What can hang from each mark:
G: T W
S: F N Y
Y: Z
N: T V
P: M S
W: F P X
T: G
X: C
Z: G Y
F: M W

Every row comes from one small tree of marks. The marks that hang from a mark follow it in brackets, in alphabetical order. Every link used is in the known rows. Which tree was each row made from?
Known rows:
T[G]: [ 0.31  0.36  0.21  0.05  0.33  0.12 -0.69 -0.22 -0.05  0.16 -0.50  0.09
 -0.21  0.21 -0.35 -0.17 -0.42 -0.23  0.01 -0.16 -0.57  0.06 -0.37 -0.18
 -0.09  0.10 -0.22]
T[G[W[F P[S[N]] X[C]]]]: [ 0.12  0.33  0.19 -0.14  0.39 -0.10 -0.24 -0.28 -0.65 -0.09 -0.35 -0.33
 -0.37 -0.08 -0.18  0.08 -0.62 -0.70  0.18 -0.06 -0.12 -0.29 -0.27 -0.52
 -0.27  0.25  0.18]
P[S[F[W] Y[Z]]]: [ 0.27  0.38  0.23  0.16  0.29 -0.08 -0.70 -0.21 -0.37 -0.25 -0.51  0.35
  0.20  0.43 -0.15  0.12 -0.26 -0.13  0.24 -0.03 -0.37 -0.16 -0.47 -0.20
  0.03 -0.02 -0.20]
Y[Z[G[W[P[M] X[C]]]]]: [ 0.04  0.30  0.09 -0.15  0.25  0.07 -0.32 -0.33 -0.52  0.00 -0.53 -0.03
 -0.31 -0.27 -0.13 -0.11 -0.32 -0.54  0.10  0.09 -0.21 -0.54 -0.34 -0.27
 -0.07  0.50  0.00]
N[T V]: [ 0.17  0.21  0.37  0.16  0.51  0.22 -0.64 -0.10 -0.13  0.40 -0.47  0.12
  0.00  0.39 -0.20 -0.07 -0.36 -0.07  0.18  0.00 -0.31  0.08 -0.45  0.17
 -0.29  0.64 -0.17]
N[T[G[W[F P X]]]]: [ 0.04  0.40  0.31 -0.13  0.58  0.16 -0.30 -0.43 -0.65  0.21 -0.44 -0.34
 -0.17 -0.03 -0.09  0.01 -0.37 -0.51  0.02  0.11 -0.12 -0.02 -0.41 -0.46
 -0.46  0.55  0.35]
W[P[S[N[T V]]] X[C]]: [ 0.05  0.22  0.36 -0.11  0.43 -0.08 -0.35  0.00 -0.51  0.23 -0.30 -0.04
 -0.18  0.09 -0.11  0.21 -0.70 -0.56  0.22 -0.03  0.03 -0.22 -0.36  0.05
 -0.36  0.67  0.05]
G[T W[P[S]]]: [ 0.16  0.39  0.20  0.09  0.44  0.14 -0.14 -0.19 -0.49  0.12 -0.43 -0.02
  0.01  0.42 -0.14 -0.19 -0.19 -0.16  0.23  0.47 -0.27 -0.24 -0.19  0.03
 -0.08  0.42 -0.27]
G[W]: [ 0.22  0.23  0.19  0.16  0.33  0.17 -0.51 -0.22 -0.15  0.07 -0.52  0.03
 -0.10  0.24 -0.29 -0.27 -0.22 -0.04  0.18  0.15 -0.56 -0.05 -0.28 -0.08
 -0.11  0.37 -0.34]
T[G[W[P[M S[N]] X]]]: [ 0.18  0.32  0.29 -0.25  0.14 -0.06 -0.18 -0.07 -0.57  0.08 -0.41 -0.18
 -0.21  0.33 -0.24 -0.13 -0.62 -0.48  0.16 -0.01 -0.29 -0.27 -0.17 -0.21
 -0.10  0.04  0.08]
S[Y[Z]]: [ 0.27  0.28  0.09  0.25  0.27  0.12 -0.77 -0.12 -0.14 -0.15 -0.56  0.32
  0.01  0.24 -0.19 -0.09 -0.29 -0.12  0.06 -0.15 -0.47 -0.01 -0.39 -0.20
 -0.03  0.10 -0.27]
S[F N[T] Y]: [ 0.22  0.15  0.33  0.01  0.28 -0.13 -0.79  0.04 -0.26 -0.24 -0.44  0.36
  0.23  0.32 -0.32  0.18 -0.55 -0.14  0.40 -0.31 -0.31  0.25 -0.45 -0.32
 -0.09  0.07 -0.35]
N[T[G[W[P X[C]]]] V]: [ 0.14  0.27  0.29 -0.15  0.64  0.06 -0.49 -0.40 -0.52  0.26 -0.33 -0.25
 -0.17 -0.13 -0.10  0.03 -0.32 -0.54  0.03  0.08 -0.12 -0.12 -0.39 -0.34
 -0.36  0.81  0.14]
S[F N Y[Z[G[T W[X]]]]]: [ 0.34  0.00  0.12  0.03  0.14 -0.03 -0.69 -0.26 -0.65 -0.49 -0.55  0.28
  0.16  0.12 -0.07  0.10 -0.11 -0.28  0.23 -0.11 -0.31  0.14 -0.48 -0.73
  0.02  0.11 -0.24]
Z[G[T W[X]] Y]: [ 0.06  0.17  0.13 -0.08  0.20  0.22 -0.23 -0.40 -0.59  0.15 -0.68  0.11
 -0.07 -0.04 -0.19 -0.09  0.08 -0.21 -0.04  0.06 -0.34 -0.02 -0.66 -0.32
  0.02  0.55 -0.28]
N[T[G[W[F[M] X]]] V]: [ 0.09  0.28  0.41 -0.11  0.60  0.15 -0.44 -0.31 -0.61  0.21 -0.45 -0.24
  0.06  0.13 -0.12  0.12 -0.21 -0.31 -0.01 -0.01 -0.20 -0.08 -0.46 -0.27
 -0.40  0.69  0.43]
Z[G Y]: [ 0.01  0.26  0.19 -0.03  0.17  0.18 -0.47 -0.20 -0.18  0.29 -0.75  0.26
 -0.19 -0.01 -0.30 -0.12 -0.19 -0.21  0.04 -0.34 -0.39 -0.03 -0.69 -0.05
  0.06  0.35 -0.40]
Y[Z[G[T W]]]: [ 0.34  0.22 -0.03  0.19  0.40  0.21 -0.57 -0.39 -0.38 -0.02 -0.59  0.14
 -0.04  0.22 -0.08 -0.29  0.13 -0.09  0.15  0.26 -0.42 -0.11 -0.43 -0.27
 -0.04  0.40 -0.35]
F[W]: [ 0.13  0.29  0.23  0.10  0.21  0.03 -0.52 -0.23 -0.18  0.10 -0.50  0.12
 -0.12  0.15 -0.28 -0.09 -0.25 -0.04  0.00  0.09 -0.54 -0.18 -0.37  0.01
 -0.08  0.30 -0.25]
T[G[W[F X]]]: [ 0.19  0.31  0.29  0.01  0.38  0.21 -0.42 -0.41 -0.43  0.08 -0.51 -0.23
 -0.22  0.06 -0.24 -0.09 -0.35 -0.37 -0.03 -0.01 -0.43  0.04 -0.40 -0.49
 -0.30  0.29  0.16]
Y[Z[G[W[F X]]]]: [ 0.15  0.21  0.15  0.10  0.35  0.29 -0.45 -0.45 -0.51  0.04 -0.66 -0.09
 -0.25 -0.05 -0.04 -0.12 -0.15 -0.38  0.05  0.02 -0.29 -0.12 -0.53 -0.41
 -0.29  0.46  0.12]
G[T W[P[S[F]] X[C]]]: [ 0.11  0.37  0.29 -0.08  0.43  0.00 -0.16 -0.29 -0.65 -0.14 -0.30 -0.01
  0.00  0.04 -0.22  0.14 -0.43 -0.46  0.29  0.43 -0.19 -0.26 -0.22 -0.26
 -0.12  0.48 -0.14]
Y[Z[G[T W[P]]]]: [ 0.20  0.24  0.01  0.13  0.41  0.20 -0.43 -0.38 -0.48  0.03 -0.57  0.04
 -0.09  0.06  0.04 -0.22  0.09 -0.22  0.12  0.30 -0.26 -0.22 -0.34 -0.25
 -0.07  0.50 -0.21]

Which tree is each row?
[ 0.19  0.14  0.30 -0.06  0.50 -0.09 -0.67 -0.09 -0.52 -0.13 -0.43 -0.04
  0.26  0.32 -0.14  0.16 -0.20 -0.15  0.20 -0.34 -0.15  0.00 -0.44 -0.42
 -0.18  0.33  0.13] => S[N[T[G[W[F[M]]]] V] Y]
[ 0.09  0.28  0.40 -0.18  0.30 -0.18 -0.33  0.08 -0.57 -0.17 -0.38  0.17
  0.33  0.59 -0.23  0.08 -0.60 -0.23  0.62 -0.03 -0.09 -0.15 -0.28 -0.17
 -0.02  0.08 -0.20] => G[W[P[M S[F N[T] Y]]]]
[-0.07  0.33  0.35 -0.08  0.12  0.00 -0.24 -0.12 -0.29  0.16 -0.48  0.03
 -0.12  0.16 -0.27 -0.04 -0.42 -0.14  0.04  0.14 -0.37 -0.46 -0.24  0.15
 -0.02  0.29 -0.07] => F[W[P[M]]]
[ 0.05  0.19  0.12 -0.01  0.24  0.18 -0.41 -0.33 -0.30  0.22 -0.74  0.14
 -0.13  0.00 -0.26 -0.25  0.01 -0.13  0.13 -0.16 -0.41 -0.06 -0.65 -0.17
  0.06  0.44 -0.43] => Z[G[W] Y]
[ 0.00  0.29  0.54 -0.16  0.54  0.24 -0.22 -0.30 -0.61  0.43 -0.41 -0.34
 -0.05  0.25 -0.10  0.05 -0.47 -0.44  0.10  0.05 -0.02 -0.14 -0.39 -0.24
 -0.41  0.61  0.48] => N[T[G[W[F P[M] X]]] V]
[-0.01  0.21  0.16  0.06  0.35  0.27 -0.22 -0.40 -0.52  0.15 -0.69  0.05
 -0.01  0.10 -0.20 -0.10  0.08 -0.12  0.15  0.02 -0.22 -0.06 -0.68 -0.33
  0.01  0.47 -0.26] => Z[G[T W[F]] Y]
[ 0.18  0.00  0.42  0.06  0.33 -0.11 -0.75 -0.10 -0.31  0.08 -0.39  0.13
  0.13  0.37 -0.18  0.19 -0.36 -0.06  0.35 -0.07 -0.28  0.08 -0.45 -0.09
 -0.22  0.45 -0.13] => S[F[W] N[T V]]
[ 0.07  0.20  0.60 -0.09  0.35 -0.01 -0.38  0.18 -0.36  0.27 -0.36  0.12
  0.13  0.67 -0.19  0.14 -0.80 -0.28  0.56 -0.07 -0.01 -0.13 -0.28  0.22
 -0.19  0.31 -0.02] => W[P[M S[F N[T V]]]]
[ 0.31  0.29  0.21 -0.04  0.31  0.15 -0.53 -0.36 -0.35  0.09 -0.49 -0.12
 -0.21  0.08 -0.28 -0.20 -0.28 -0.32 -0.06  0.02 -0.56  0.06 -0.35 -0.38
 -0.19  0.27 -0.06] => T[G[W[X]]]
[ 0.18  0.44  0.41 -0.27  0.35 -0.14 -0.45  0.05 -0.40  0.13 -0.35  0.07
  0.02  0.55 -0.30  0.08 -0.82 -0.42  0.47 -0.15 -0.14 -0.10 -0.28 -0.12
 -0.11 -0.05 -0.03] => W[P[M S[F N[T[G]]]]]
[-0.14  0.40  0.39 -0.25  0.29 -0.17 -0.15  0.12 -0.79 -0.16 -0.44  0.05
  0.12  0.12 -0.09  0.43 -0.65 -0.48  0.11 -0.23  0.07 -0.28 -0.37 -0.12
 -0.28  0.33  0.32] => W[F[M] P[S[N[T] Y]] X]
[-0.16  0.39  0.23 -0.25  0.19 -0.21 -0.23 -0.21 -0.55 -0.15 -0.39 -0.02
 -0.20 -0.49 -0.24  0.29 -0.35 -0.43 -0.21  0.11 -0.30 -0.64 -0.24 -0.04
 -0.09  0.62  0.13] => F[M W[P X[C]]]
[-0.08  0.14  0.38 -0.26 -0.01 -0.30 -0.32 -0.08 -0.50 -0.23 -0.31  0.04
 -0.18 -0.18 -0.33  0.32 -0.75 -0.46  0.19 -0.06 -0.26 -0.43 -0.20 -0.27
 -0.03  0.22  0.03] => S[F[W[P[M] X[C]]] N]
[-0.26  0.24  0.33 -0.22  0.18  0.25  0.17 -0.34 -0.79  0.23 -0.66 -0.08
 -0.07 -0.04 -0.15  0.05 -0.17 -0.38  0.03  0.05 -0.02 -0.31 -0.57 -0.30
 -0.02  0.53  0.12] => Z[G[T W[F P[M] X]] Y]
[ 0.03  0.44  0.41 -0.14  0.30 -0.11 -0.35 -0.09 -0.44 -0.19 -0.39  0.22
 -0.02 -0.08 -0.29  0.32 -0.77 -0.60  0.18 -0.16 -0.18 -0.17 -0.37 -0.24
 -0.07  0.21 -0.12] => W[P[S[F Y]] X[C]]
[-0.06  0.33  0.28 -0.26  0.03 -0.28 -0.10 -0.02 -0.58 -0.05 -0.33 -0.01
 -0.26  0.02 -0.28  0.17 -0.71 -0.48  0.11  0.05 -0.19 -0.64 -0.22  0.00
 -0.05  0.21  0.00] => F[W[P[M S[N]] X[C]]]
[ 0.00  0.18  0.19 -0.11  0.16  0.21 -0.30 -0.36 -0.47  0.21 -0.76  0.07
 -0.20 -0.15 -0.23 -0.14 -0.06 -0.29 -0.02 -0.15 -0.38 -0.03 -0.68 -0.24
 -0.03  0.52 -0.23] => Z[G[W[X]] Y]
[ 0.23  0.33  0.20  0.02  0.37 -0.03 -0.52  0.05 -0.30  0.14 -0.44  0.16
 -0.03  0.52 -0.26 -0.07 -0.53 -0.17  0.36  0.00 -0.29 -0.02 -0.38  0.10
 -0.23  0.23 -0.31] => P[S[N[T]]]
[ 0.10  0.47  0.20  0.10  0.43  0.14 -0.29 -0.21 -0.58 -0.03 -0.58  0.21
  0.05  0.28  0.05  0.09 -0.25 -0.41  0.11 -0.06  0.02 -0.23 -0.53 -0.24
 -0.06  0.19 -0.03] => W[F P[S[Y[Z[G[T]]]]]]
[-0.15  0.25  0.21 -0.16  0.24  0.17 -0.06 -0.34 -0.79  0.01 -0.69  0.02
  0.03 -0.15 -0.19  0.13  0.07 -0.23 -0.07  0.00 -0.20 -0.25 -0.62 -0.33
 -0.02  0.63  0.05] => Z[G[T W[F[M] X]] Y]
[ 0.01  0.40  0.25 -0.07  0.44  0.06 -0.34 -0.26 -0.46  0.00 -0.48 -0.25
 -0.10 -0.03 -0.18 -0.01 -0.27 -0.33  0.03 -0.01 -0.31 -0.31 -0.22 -0.29
 -0.16  0.38  0.23] => T[G[W[F[M] P]]]
